Each row was made from one small tree. Brackets hold a mark, then the marks that hang from it, in the order of their numbers. Every link used is in the known rows. Write each row's tree.
Known rows
(z_537 (z_998 z_381)): [ -5.1 -13.0  22.0  -6.8  -4.1   7.7 -20.7   9.7   4.6  -6.7 -12.7  -6.8
   2.3  -8.3  -7.3  -0.2 -58.8   1.6   8.9   9.9   2.7  -6.2  -3.7   3.9
  12.0   1.7]
(z_381 z_149 z_947 z_998): [-13.5 -17.5  -3.7  14.3   4.6  18.5  10.0  19.8  10.0  -7.3   6.2  -4.5
   3.9   1.0 -18.4 -25.8 -18.4   4.9   9.6  32.9  -4.0  11.7  11.0  -5.1
   1.8  -8.0]
(z_751 z_381): [ -9.0  -8.4  24.1   9.4  10.2  -9.5  -4.4  -1.5   1.4  14.7  -0.2  -2.1
  -4.4  -5.5  -0.1   4.8  -2.4   7.4   0.0   6.2  -1.4   1.7 -18.7   1.6
   4.8   2.4]
(z_998 (z_381 z_149)): [-19.2 -20.7  20.9   1.8  -3.5  10.9  -9.7   6.4  12.3 -13.9  -4.2  -2.2
  -1.5 -10.9 -12.3   0.9 -34.1  -6.9  13.5  13.3  -0.9  -2.5  -0.3   2.0
   9.9  -5.5]
(z_903 (z_209 z_22 z_55 z_325 z_751)): [  4.5  18.6   1.0 -15.8  -2.5 -14.2   7.5  -0.3  -3.8   0.2   0.5   6.2
  -5.5   2.8  21.9   9.1  24.9  -7.1  -8.4 -27.1   4.5 -15.3   5.2  -0.3
 -12.6   1.6]
(z_55 (z_209 z_22 z_325 (z_751 (z_381 z_947)) z_903)): [ 16.1  11.1 -25.2   8.2  -2.3 -12.2  21.9 -18.4 -20.6   9.7   2.6   5.0
  -0.3   7.5  19.3  -4.7  60.8  13.6   1.3 -13.3   1.6   7.3  -1.1  -1.7
 -10.4   6.9]
(z_454 (z_209 z_22 z_903)): [ 31.8   9.1  -8.0 -16.5  -6.7  -3.2  18.6 -11.1 -10.1   5.2   5.5   8.8
   2.4 -23.1   6.6   8.5  -8.0 -18.4 -27.7  -6.9  13.0  -0.7   6.5   7.3
   1.6   5.6]
(z_751 (z_381 z_947)): [-22.8  -9.5  10.4  17.2  13.6   2.7  -0.7  -0.3   1.3  14.9   5.1  -3.3
  -1.6   3.4  -8.0 -11.9   5.9  13.4  10.6  16.6  -2.1  11.0 -12.4  -5.2
   1.4  -2.1]
(z_325 (z_209 z_22 z_751)): [ 19.6  12.5  -5.1  -3.7   1.5  -2.1  -1.3  -2.3   5.2  -4.2  -2.3  -0.7
   1.1  -0.6   2.6 -11.0 -26.7  -9.6 -16.9 -16.0   1.9  -6.1   1.6   8.8
  10.0  -0.4]
(z_55 (z_209 z_22 z_325 (z_751 z_381) z_903)): [ 30.0  12.3 -11.9   0.7  -6.0 -23.9  18.9 -19.2 -20.1   9.6  -2.8   6.6
  -4.0  -1.5  27.9  11.8  51.6   7.3  -9.0 -23.8   2.2  -1.2  -7.3   5.3
  -6.9  11.0]
(z_55 (z_209 z_325 z_751)): [ 18.2   7.6   6.9   6.1  -6.5 -15.4  13.5  -1.8  -7.3  -2.0  -8.6   4.1
  -2.2   4.6  18.8  10.5  28.2  -1.5  -9.2 -14.0   0.5 -17.9   3.0   1.0
  -0.8  -1.1]
(z_454 (z_209 z_22 z_55 z_325 z_751)): [ 15.5  20.8 -18.3 -16.6  -0.5 -10.6  -1.2   6.7  -2.4  -9.3  11.5   7.3
  -5.9  -6.2  16.8  16.7  18.8 -16.6 -20.7 -30.4   1.8  -9.4  14.7   1.6
  -6.7  -1.6]
(z_381 z_998): [ 11.0  -8.7  16.1   3.9   3.5   0.6  -2.8  13.6   5.4  -1.1   0.3  -2.4
   2.6  -6.5  -3.0  -5.0 -30.7   2.2 -11.4  12.6   1.5  -2.0   0.1   2.2
   2.8  -1.4]
(z_537 (z_998 (z_381 z_149 z_751))): [-29.1 -24.6  10.8  10.1   0.3  20.2 -18.2  10.0  11.9  -7.1 -15.1  -9.6
  -7.8  -3.5 -19.0  -3.7 -46.6 -10.0  30.4  23.9 -11.5   7.6  -6.1   2.1
  13.9  -5.4]
(z_381 z_751 z_947 z_998): [-16.6 -13.1  -1.8  23.9  13.3  17.5  -6.0   9.3   6.8   4.7   1.1  -6.3
  -3.0   8.8 -15.8 -22.5 -13.7   0.4   9.0  27.4  -8.0  14.1  -2.5  -5.6
  -1.3 -11.1]
(z_325 (z_209 z_22 (z_751 z_381))): [  9.6   9.4  -1.7   4.8   9.3 -10.6  -7.3  -5.8   2.3   5.7   0.3  -4.0
  -3.3  -0.4   5.9 -11.8 -10.0   2.2  -7.7 -15.5  -3.9   4.4 -11.1   8.9
  10.5   2.9]
(z_22 (z_209 (z_751 (z_381 z_149 z_947 z_998)) z_903)): [-18.8 -11.8   2.1  11.9  -4.8  11.1   3.6  -0.7  -3.6   7.8   2.0  -2.9
  11.2   1.9 -17.9 -21.0  13.2  19.3   8.8  29.0  -7.5  20.0   6.8  -8.4
   1.6   1.7]
(z_998 (z_381 z_149) z_537): [ -8.7 -23.4  22.9  -1.2  -5.6  16.5 -12.2   8.6  14.1 -27.2 -10.7  -6.5
   2.2 -14.2 -22.8   7.4 -52.7   1.2  19.1  10.5  -1.5  -6.7  -0.7   3.9
  14.5  -4.7]
(z_537 z_998): [  5.2  -5.1  17.1  -3.0  -1.5   3.1  -0.6  11.5   2.2   6.2  -9.2  -3.6
   2.8  -5.3  -5.0  -1.2 -40.6  -0.1  -3.8  11.5   2.8  -8.0  -3.2   3.1
   8.9   3.5]
(z_209 z_22 z_751 z_903): [ 21.0   5.5   8.0  -3.0  -7.5   1.1   1.2 -10.4  -0.5  -3.2  -4.0   4.5
   5.9  -1.5   4.9   1.6   8.1  -7.2 -20.6  -9.8   3.0  -4.5   0.4   6.0
  -0.3   5.8]
(z_454 (z_209 z_22 (z_751 z_381) z_903)): [ 18.3   8.3   4.6   0.4  -1.2 -10.7   2.8 -13.9  -7.8   5.0   2.4   3.0
   1.8 -13.0  10.6   3.3  26.4  -5.4 -18.8 -12.4  -2.4   9.0  -2.9   6.6
   2.9   7.3]
(z_903 (z_209 z_22 z_55 z_325)): [  7.3  15.5  -7.2 -25.4  -1.2 -14.7  16.1  -1.1  -8.8  10.1   5.9   8.7
  -8.5  -7.6  19.6  13.0   5.6  -7.7  -7.4 -21.6  14.2 -15.3   1.3   0.2
 -14.0   2.8]
(z_325 (z_209 z_22 z_55 (z_751 (z_381 z_149 z_998)))): [ -0.3   2.0 -27.5  -0.5   7.5  -2.7  -3.1  17.0  11.5  -4.5  12.8  -4.3
  -0.5   7.5  -1.0 -15.0 -12.2  -3.4   5.1   3.1  -9.9  15.6   1.9   1.6
   3.6  -1.7]
(z_209 z_22 z_55 z_325 z_751 z_903): [ 11.8  15.1 -12.3 -17.8  -7.3  -9.5   1.9  -8.6  -5.6  -1.6   5.7   9.8
  -2.3   3.6  16.6  26.8  34.2  -7.2 -16.3 -23.3   8.2 -13.0   7.0  -0.2
 -16.0   3.9]

Which tree is each row?
[-21.8 -24.6   9.2   5.8  -1.9  27.4  -9.9   9.8  13.9 -26.7  -5.5  -7.8
   5.2  -4.5 -30.2  -9.4 -43.9   7.0  29.5  21.2  -2.1   2.0   5.1  -2.5
  11.0  -9.3]  (z_998 (z_381 z_149 z_947) z_537)
[-15.6 -21.0  15.4  -2.3  -7.0  14.4 -11.0  15.0   9.9 -11.7 -11.5  -7.1
   1.3 -10.2 -14.1  -4.9 -56.0  -2.4  19.5  19.9  -2.5  -1.1   1.7   3.1
  14.3  -0.5]  (z_537 (z_998 (z_381 z_149)))
[ -5.8  15.0   4.7  -7.9   5.6 -22.6   3.2  -3.9  -6.7   9.1   3.1   3.3
  -9.6   2.0  24.5   7.8  39.4   5.0   0.9 -26.9  -1.6  -4.6  -7.8  -0.2
 -12.6   4.9]  (z_903 (z_209 z_22 z_55 z_325 (z_751 z_381)))
[ -8.1  13.4 -32.5  -5.5   3.6  -2.1   3.7 -13.4  -2.7  14.1  12.7   2.6
   4.3  18.3  -0.8  -3.6  21.9  -1.6   4.5  -0.2   5.0  11.6  -0.3  -5.7
  -6.6   0.6]  (z_325 (z_209 z_22 z_55 (z_751 (z_381 z_947)) z_903))
[ 12.1   9.9  -7.1 -13.3  -9.1   1.4  -1.6  -4.7   2.7  -0.2   4.1   8.0
   6.0   8.6   3.7  13.0  17.1 -15.9 -16.4  -9.4   5.2  -4.6   2.5  -0.8
  -7.2   3.8]  (z_209 z_22 z_55 z_751 z_903)
[-32.2 -17.6   1.9  13.1   6.0  24.0 -23.3   5.2   6.1  -0.1 -11.6 -10.5
  -3.5   7.0 -20.0 -15.2 -40.0  -0.6  30.0  24.5  -7.0  11.2  -6.1  -3.9
   7.8  -7.8]  (z_537 (z_998 (z_381 z_751 z_947)))
[ 26.0   5.7  -4.3  11.2   1.9 -10.8   7.5  -0.9  -4.4   3.8  -3.0   0.7
   1.8   4.3  11.8 -14.0  20.3   0.8  -6.5 -13.4  -8.0  10.0 -14.5   5.3
   8.4   6.7]  (z_55 (z_209 z_22 (z_751 z_381)))
[ 39.7   2.8  -9.9   6.1  -5.4 -11.8  13.9  -3.6 -11.1   3.3  -1.7   1.4
   7.9   1.8  15.3 -12.3  22.5   6.9 -11.5  -2.9  -3.9  14.9  -7.4   4.9
   0.4   9.7]  (z_55 (z_209 z_22 (z_751 (z_381 z_998)) z_903))
[ -0.8   8.3   8.2 -20.1 -16.8   0.7  -4.2  -9.0  -3.2  12.1  -0.4   9.3
  11.8   5.3  -6.8  22.6   8.1 -11.3 -16.4   2.4   8.8 -11.9   5.4  -8.4
  -3.0   2.8]  (z_22 (z_209 z_55 z_751 z_903))
[  5.2  14.6 -18.9 -12.9  -0.2 -13.1   0.4 -14.2  -1.6  13.5   7.8   4.0
   0.8   8.8   8.4  12.0  13.0  -8.1  -6.2 -10.2   5.4   1.9  -7.0   1.2
  -3.1   4.7]  (z_325 (z_209 z_22 z_55 (z_751 z_381) z_903))
[-15.2 -24.0  -4.9  24.8   9.0  30.2   0.5  16.7  13.9 -15.2  -3.7 -11.0
  -1.2   4.5 -32.7 -21.0 -29.2   4.5  25.4  35.2 -14.3  15.0   1.9  -4.1
   5.4 -12.1]  (z_381 z_149 z_751 z_947 (z_998 z_537))
[-42.2 -25.4  -4.1  17.2   3.9  31.3 -12.8  10.5  11.2  -6.3 -10.2 -11.1
  -4.5   5.4 -27.7 -19.8 -38.0  -4.1  40.8  34.3 -12.0  15.7  -0.3  -4.6
  10.5  -9.8]  (z_537 (z_998 (z_381 z_149 z_751 z_947)))
[ 11.1   4.5  21.6  -0.4 -10.2  -5.5   8.6 -10.4  -2.3   0.5  -4.8   4.6
   6.6  -7.7   5.3  15.6  16.6 -15.6 -21.1   2.2   3.0  -9.8   9.8   1.5
   2.3  -0.7]  (z_454 (z_209 z_751 z_903))
[-11.4  10.0   5.1   9.3   9.9 -11.6   9.1  -9.1 -10.3   7.1  -0.1  -2.1
  -7.6   1.4  16.2 -20.5  39.5  19.3   7.3 -17.8  -4.2   5.3  -4.1  -0.3
  -8.8   2.8]  (z_903 (z_209 z_22 z_325 (z_751 (z_381 z_947))))
[-13.5 -23.9   2.5  19.7  10.6  15.7   2.6  19.1   9.3 -11.1   2.7 -11.7
   3.5  -1.9 -24.6 -20.8 -22.2  24.5  24.6  30.7 -10.6  18.1  -2.6  -3.2
   5.7  -3.8]  (z_751 (z_381 z_149 z_947 (z_998 z_537)))
[  7.6 -12.6   4.2   7.5   4.9  17.3  -1.9  17.1   7.0 -14.0  -1.1  -7.9
   9.5   0.1 -20.1 -16.0 -42.3  15.5   4.3  19.2   0.3   1.8   5.1  -2.4
   3.9  -5.7]  (z_381 z_947 (z_998 z_537))
[ -1.5  13.8   3.1 -23.6 -15.5  -9.5  -0.7 -13.5 -11.3  11.1   1.2  11.3
   2.8  -0.2   5.7  35.2  25.4  -3.8 -16.0 -12.0  11.9 -21.4   9.3  -8.1
 -11.5   3.7]  (z_22 (z_209 z_55 z_325 z_751 z_903))
[-19.4  14.2 -12.0  -1.0   8.7 -11.1   5.2  -3.1  -7.4   9.5   7.8   1.7
  -7.0  11.3  15.8  -8.1  49.8  11.1  11.8 -16.1  -1.4   4.1  -1.8  -7.2
 -16.0   0.6]  (z_903 (z_209 z_22 z_55 z_325 (z_751 (z_381 z_947))))
[-16.2   5.0  10.7  -1.2  -0.3 -21.1  -3.9 -12.5  -5.7  12.6   3.5   5.1
  -5.7   8.0  15.8  36.9  56.6   5.6   0.7  -8.6   2.0 -11.1  -6.0  -5.7
 -16.5   3.1]  (z_209 z_55 z_325 (z_751 z_381) z_903)
[ -9.6   1.3 -24.5   8.8   2.3   5.0  14.9 -13.9  -0.6   5.9   5.5  -1.6
   2.3   6.2  -7.1 -20.4  16.8   3.5  10.6   9.0  -2.8  16.5   1.9   0.5
   3.0   0.6]  (z_325 (z_209 z_22 (z_751 (z_381 z_149 z_947)) z_903))
[ 24.0  10.8   2.2  -2.1  -0.5   0.1  -1.4   5.0   2.6 -10.5   1.2   1.9
   2.2 -11.1   4.9  -7.7  -6.6 -16.3 -25.3 -16.5  -3.6   0.4   8.0   7.7
   9.1  -0.7]  (z_454 (z_209 z_22 z_751))
[ 40.6  15.7 -14.3  -7.6 -14.1 -15.5  23.5 -16.1 -17.2  -0.8  -5.1   9.8
   0.4  -1.5  24.1  11.7  35.7  -4.5 -18.7 -24.3   8.3 -12.5   5.5   5.0
  -6.8   7.5]  (z_55 (z_209 z_22 z_325 z_751 z_903))
[ -3.3 -16.1   7.5  15.7  12.4   8.7  -6.2  13.6   4.3  -5.0   1.0 -11.1
   5.1   0.0 -17.3 -16.6 -25.9  28.3  14.7  19.9  -5.5  12.0  -7.5  -2.3
   4.0  -2.0]  (z_751 (z_381 z_947 (z_998 z_537)))
[ -5.8   8.1   7.4 -10.2  -8.2 -12.4   1.1  -9.2  -2.8   2.9   1.2   8.4
  -2.0   8.4  13.7  37.6  40.1  -6.8  -9.0  -8.4   8.0 -21.5   6.7  -5.8
 -16.7  -0.4]  (z_209 z_55 z_325 z_751 z_903)
[-11.2 -16.4  14.7   1.7   0.3  20.5 -20.3   3.6   9.0 -21.6  -6.8  -7.3
   6.5  -3.1 -22.8  -4.6 -46.8  10.7  19.0  10.6   2.8  -3.5   0.0  -2.2
   8.2  -7.1]  (z_998 (z_381 z_947) z_537)
[  5.3   7.2   8.2   8.4  10.1 -15.1 -11.7  -3.8  -4.2  -1.1   0.8  -1.2
 -11.0  -5.9  17.1   1.8  24.5  13.5  -7.9 -28.7  -7.0  -0.3 -10.1   7.2
  -1.9   5.6]  (z_209 z_22 z_325 (z_751 z_381))
[ -9.9   7.4  10.2  -2.9   0.0 -10.2  -8.5   4.4   4.9  -3.4   2.2   4.1
  -5.9   9.3  10.4  25.1  24.9  -4.4  -6.6 -13.4   0.9 -19.7   5.0  -5.0
  -9.6  -4.6]  (z_209 z_55 z_325 z_751)
[ 12.0  17.1 -20.3 -13.7  -0.3  -2.6  -4.2   4.0   8.1  -2.1   6.3   2.9
   1.3  10.1   3.2   0.6 -17.6 -17.9 -12.9 -14.6   4.2  -6.8   4.4   2.0
   3.0  -2.4]  (z_325 (z_209 z_22 z_55 z_751))
[ 18.5  15.2 -30.8 -31.0  -6.3  -5.5  15.0 -11.3  -4.1  14.5  10.5   9.6
   2.1  -0.7   3.2  17.7 -19.7 -21.3 -15.1  -4.2  21.0  -8.2   2.4   1.5
  -4.9   2.9]  (z_325 (z_209 z_22 z_55 z_903))
[-26.1 -21.4  -7.6  27.3  11.4  24.8   3.9  14.9  11.8  -1.1   2.9  -7.1
  -4.7   7.8 -21.6 -26.9  -9.5  -3.9  20.4  37.3 -13.1  19.5   2.5  -6.1
   1.4 -12.8]  (z_381 z_149 z_751 z_947 z_998)
[  6.8   9.6  19.5 -12.9 -14.2 -10.9   0.4 -18.6 -14.3   8.7  -7.5   7.4
   1.2 -10.1   6.6  23.3  16.2   5.6 -20.2 -13.2   9.9 -21.3   7.0  -1.0
  -5.1   5.3]  (z_22 (z_209 z_325 z_751 z_903))
[-19.0 -14.4   5.7   0.6  -0.9  18.9 -16.8  10.9   4.1  -5.4  -7.2  -7.9
   5.0   0.3 -15.6 -15.5 -50.4   7.1  19.3  20.5   2.3   3.1   1.9  -2.5
   8.2  -2.8]  (z_537 (z_998 (z_381 z_947)))
[  5.8  17.5 -15.0  -8.1   7.6 -18.9  -6.1   3.2  -5.6  -0.5  13.7   4.2
 -10.3  -6.0  19.9  15.7  34.6  -4.4 -11.9 -30.5  -3.9   2.6   1.1   1.5
  -6.5   1.4]  (z_454 (z_209 z_22 z_55 z_325 (z_751 z_381)))
